In the rows, 128 means zero.
Known rows, with every way that one mark hangs from another
kame{sagap{karok{suni zake}}}: [ 79 113  91 153 132 117 130 104 186 126 132 129 109 104 118 121 145 152
 123 184 118 113 125  69 101]
karok{suni zake}: [ 73 125 134 165 124 112 108 110 187 108 125 113 144 120 119 103 175 157
 129 159 109 107 144  73  85]
neru{sifu{gira{sozeg}}}: [116 129 121 153 102 148 122 122 176 111 133  38 136 136  91  84 137 131
 128 124 135 123 122 111 142]
neru{sifu{gira}}: [115 119 119 149 109 126 129 116 177 107 132  60 122 122  94  79 158 143
 139 136 125 109 132 107 126]
karok{sagap}: [ 56 140 129 139 132 129 114 145 197 100 135  93 127 140  99  85 146 152
 160 139 116 110 142 112  95]
karok{sagap zake}: [ 58 153 131 164 129 145  95 150 177  91 123 125 113 145 113  85 158 170
 152 146 103  94 143 107 100]
sozeg{karok{suni}}: [ 76  98 117 144 123 118 138 127 200 121 144  83 154 118 125  98 150 144
 134 151 127 111 133  72 103]
zudelo{gira{fifek kugog sozeg}}: [ 85 143 135 144 158 163 103 138 190 146 167  42 167 130 124 110 117 159
 136 141 147 156 114 140 107]
fifek{gira{kugog sozeg zudelo}}: [ 75 155 131 150 154 204 130 162 195 153 143  66 170 143  88 138  84 140
 112 123 147 153  98 121 109]
sozeg{gira{kugog} karok{zake}}: [ 70 134 129 175 155 195 112 181 183 132 152 135 141 122 151 121 122 179
 121 152 128  97 121 108 123]
sozeg{gira}: [ 63 127 140 143 147 129 113 146 211 114 150  81 159 126 109 119 128 135
 139 138 120 113 129  94  96]
sifu{gira{fifek kugog sozeg{karok} zudelo}}: [102 144 105 144 155 206 124 152 156 151 160  47 137 148 122 132  69 151
 128 120 146 141 111 133 161]
sozeg{gira karok}: [ 70 116 119 150 144 156 124 167 203 116 156  85 155 128 126 115 115 142
 137 135 123 101 119  92 119]
zudelo{gira{fifek sozeg{karok{suni}}}}: [ 94 120 103 144 140 143 110 127 182 138 170  34 177 129 125  98 125 137
 133 140 141 134 104  98 117]
zake{karok{sagap suni}}: [ 50 124 125 149 137 121 133 132 182 144 151 105 148 143 106  75 140 135
 145 158 133 114 147  84  86]
gira{fifek kugog sozeg zudelo}: [ 84 139 131 136 153 182 110 145 181 138 164  47 153 147 113 145  87 148
 126 128 143 137 121 125 119]
fifek{gira{kugog sozeg}}: [ 63 145 137 148 151 170 131 157 207 146 140  79 167 136  88 121 110 151
 120 135 139 145 102 119  92]
zake{karok}: [ 57 113 135 148 137 134 135 136 192 128 141  87 139 136 126  91 135 131
 143 149 133 120 150  85  96]
fifek{gira{kugog sozeg{karok{zake}} zudelo}}: [ 80 159 113 174 149 252 121 185 170 145 137 103 154 146 120 130  86 162
 104 128 140 119  88 113 138]
kame{sagap{karok}}: [ 74 108  94 130 138 120 146 120 207 120 138  94 104 113 114 123 122 138
 138 166 124 124 124  91 109]
zudelo{gira}: [ 81 131 139 152 134 134 114 118 203 118 132  60 157 114 123  83 156 144
 147 143 128 141 136 113  98]
sifu{gira neru}: [ 85 137 113 128 127 104 140 126 187  97 118  83 143 127  90 100 174 141
 122 159 119 136 137  98 113]
sifu{gira{zudelo} neru}: [ 96 145 108 127 129 142 137 129 177 104 121  68 148 133  92 115 146 129
 112 147 128 141 132  99 132]
sagap{karok{suni zake}}: [ 70 130 102 166 129 123 116 116 181 117 126 122 123 112 123  95 161 156
 129 157 114  98 131  76 100]
neru{sifu{gira{fifek}}}: [124 123 106 135 123 108 122 119 165 103 151  47 112 129  82  94 148 151
 154 134 117  94 120 109 119]
kame{sagap{karok{zake}}}: [ 75 122  94 153 136 139 129 125 186 111 128 127  88 114 126 118 135 155
 133 171 114 109 126  86 113]

Rows
[ 89 133 118 149 155 190 115 155 181 146 175  49 161 131 143 103 108 161
 135 137 152 142 105 139 129]  zudelo{gira{fifek kugog sozeg{karok}}}
[ 83 145 131 185 142 226 104 158 174 140 141  94 155 124 165  88 130 173
 116 146 145 141 118 130 144]  zudelo{gira{kugog sozeg{karok{zake}}}}
[ 83 137 124 131 140 161 103 137 183 109 155  32 151 154 104 135  94 126
 136 117 129 125 119 104 121]  gira{fifek sozeg zudelo}
[ 99 147 115 133 148 139 115 117 168 116 142  47 126 139  94 125 106 139
 153 124 118 126 131 111 120]  sifu{gira{fifek zudelo}}
[ 72 131 137 135 152 143 115 143 195 130 165  60 149 141 112 128 114 157
 135 139 134 133 126 123 101]  gira{fifek kugog sozeg}
[ 85 120 120 154 133 203 129 141 186 159 157  65 176 131 136 127  95 141
 100 137 157 142 119  99 139]  gira{kugog sozeg{karok{suni}} zudelo}
[ 69 130 104 141 150 157 119 162 175 146 181  84 151 149 113 109 107 167
 134 145 143 111 110 119 111]  gira{fifek kugog sozeg{karok{sagap suni}}}
[ 79  98  89 132 135  98 151  99 206 138 145  94 124 102 106 124 132 133
 128 177 130 130 124  72  96]  kame{sagap{karok{suni}}}
[ 78 145 112 151 151 234 139 181 188 156 147  69 164 143 108 134  72 143
 112 120 150 136  88 118 131]  fifek{gira{kugog sozeg{karok} zudelo}}
[ 89 129 112 138 150 208 121 166 176 138 171  51 145 149 133 139  75 153
 120 124 149 125 109 122 141]  gira{fifek kugog sozeg{karok} zudelo}
[ 74 147 130 146 157 184 135 156 197 149 138  87 158 128  90 136 104 153
 126 133 138 138 109 120  91]  fifek{gira{kugog zudelo}}
[ 84 127 101 135 158 178 112 174 180 120 175  61 150 142 118 144  79 137
 139 122 127  92 103  97 129]  sozeg{gira{fifek zudelo} karok}
[ 85 144 109 163 171 216 101 186 160 139 173 110 137 137 142 151  88 174
 122 141 132  88 107 116 133]  sozeg{gira{fifek kugog zudelo} karok{zake}}
[ 76 149 104 139 155 218 112 185 165 138 176  69 136 165 119 122  70 161
 138 123 146 114 107 140 142]  gira{fifek kugog sozeg{karok{sagap}} zudelo}
[ 72 148 102 142 176 209 112 200 168 146 190  92 140 148 116 134  65 167
 140 131 141  93 101 136 128]  sozeg{gira{fifek kugog zudelo} karok{sagap}}
[ 86 134 134 143 163 138 114 131 191 140 164  66 152 115 123 106 140 172
 148 154 138 142 126 138  90]  zudelo{gira{fifek kugog}}
[ 60 145 125 163 127 121  98 129 175 106 129 128 132 134 106  87 169 166
 142 157 108  97 145  90  85]  karok{sagap suni zake}
[ 79 139  90 135 137 174 109 155 164 130 170  53 152 162 101 117  87 135
 134 124 137 104 106 100 132]  gira{fifek sozeg{karok{sagap suni}} zudelo}
[ 64 154 105 162 172 189  96 203 159 129 177 139 122 145 126 117 108 193
 146 150 121  71 108 128 114]  sozeg{gira{fifek kugog} karok{sagap zake}}
[100 150 103 120 154 145 133 139 164 128 148  74 141 136  92 137 132 158
 113 156 139 141 122 124 122]  sifu{gira{fifek kugog zudelo} neru}
[133 141 112 144 129 191 116 135 152 137 164  28 137 142  91 120  93 148
 120 123 152 126 109 137 151]  neru{sifu{gira{fifek kugog sozeg zudelo}}}
[ 80 117 110 134 138 148 119 156 187 107 162  49 137 149 122 114 110 141
 143 126 125 106 112  97 125]  gira{fifek sozeg{karok}}
[ 90 139 106 119 153 107 138 138 174 120 149  85 136 129  89 121 160 170
 124 169 130 136 128 124 104]  sifu{gira{fifek kugog} neru}
[ 86 138 121 133 140 124 143 132 185 122 129  97 147 121 101 109 168 164
 112 168 135 150 137 119 113]  sifu{gira{kugog} neru}
[133 135 109 144 136 169 125 129 154 138 161  51 121 128  92 117 114 163
 133 133 143 113 118 135 134]  neru{sifu{gira{fifek kugog zudelo}}}
[ 94 147 115 135 141 161 140 135 174 131 130  85 152 127 101 122 141 151
 102 155 143 154 132 120 130]  sifu{gira{kugog zudelo} neru}
[ 80 127 115 147 143 194 120 171 190 124 156  70 160 132 127 130  90 130
 124 125 132 106 115  93 138]  sozeg{gira{zudelo} karok}
[117 131 131 159 119 170 129 128 173 136 146  57 141 129 102  92 128 153
 118 134 149 137 123 134 143]  neru{sifu{gira{kugog sozeg}}}
[ 78 150 109 150 157 198 109 173 170 146 178  65 147 147 130  87 100 169
 147 136 153 133 103 156 130]  zudelo{gira{fifek kugog sozeg{karok{sagap}}}}
[ 80 140 130 137 174 171 109 163 187 143 178  72 158 133 108 157  84 156
 130 135 140 117 114 123 106]  sozeg{gira{fifek kugog zudelo}}
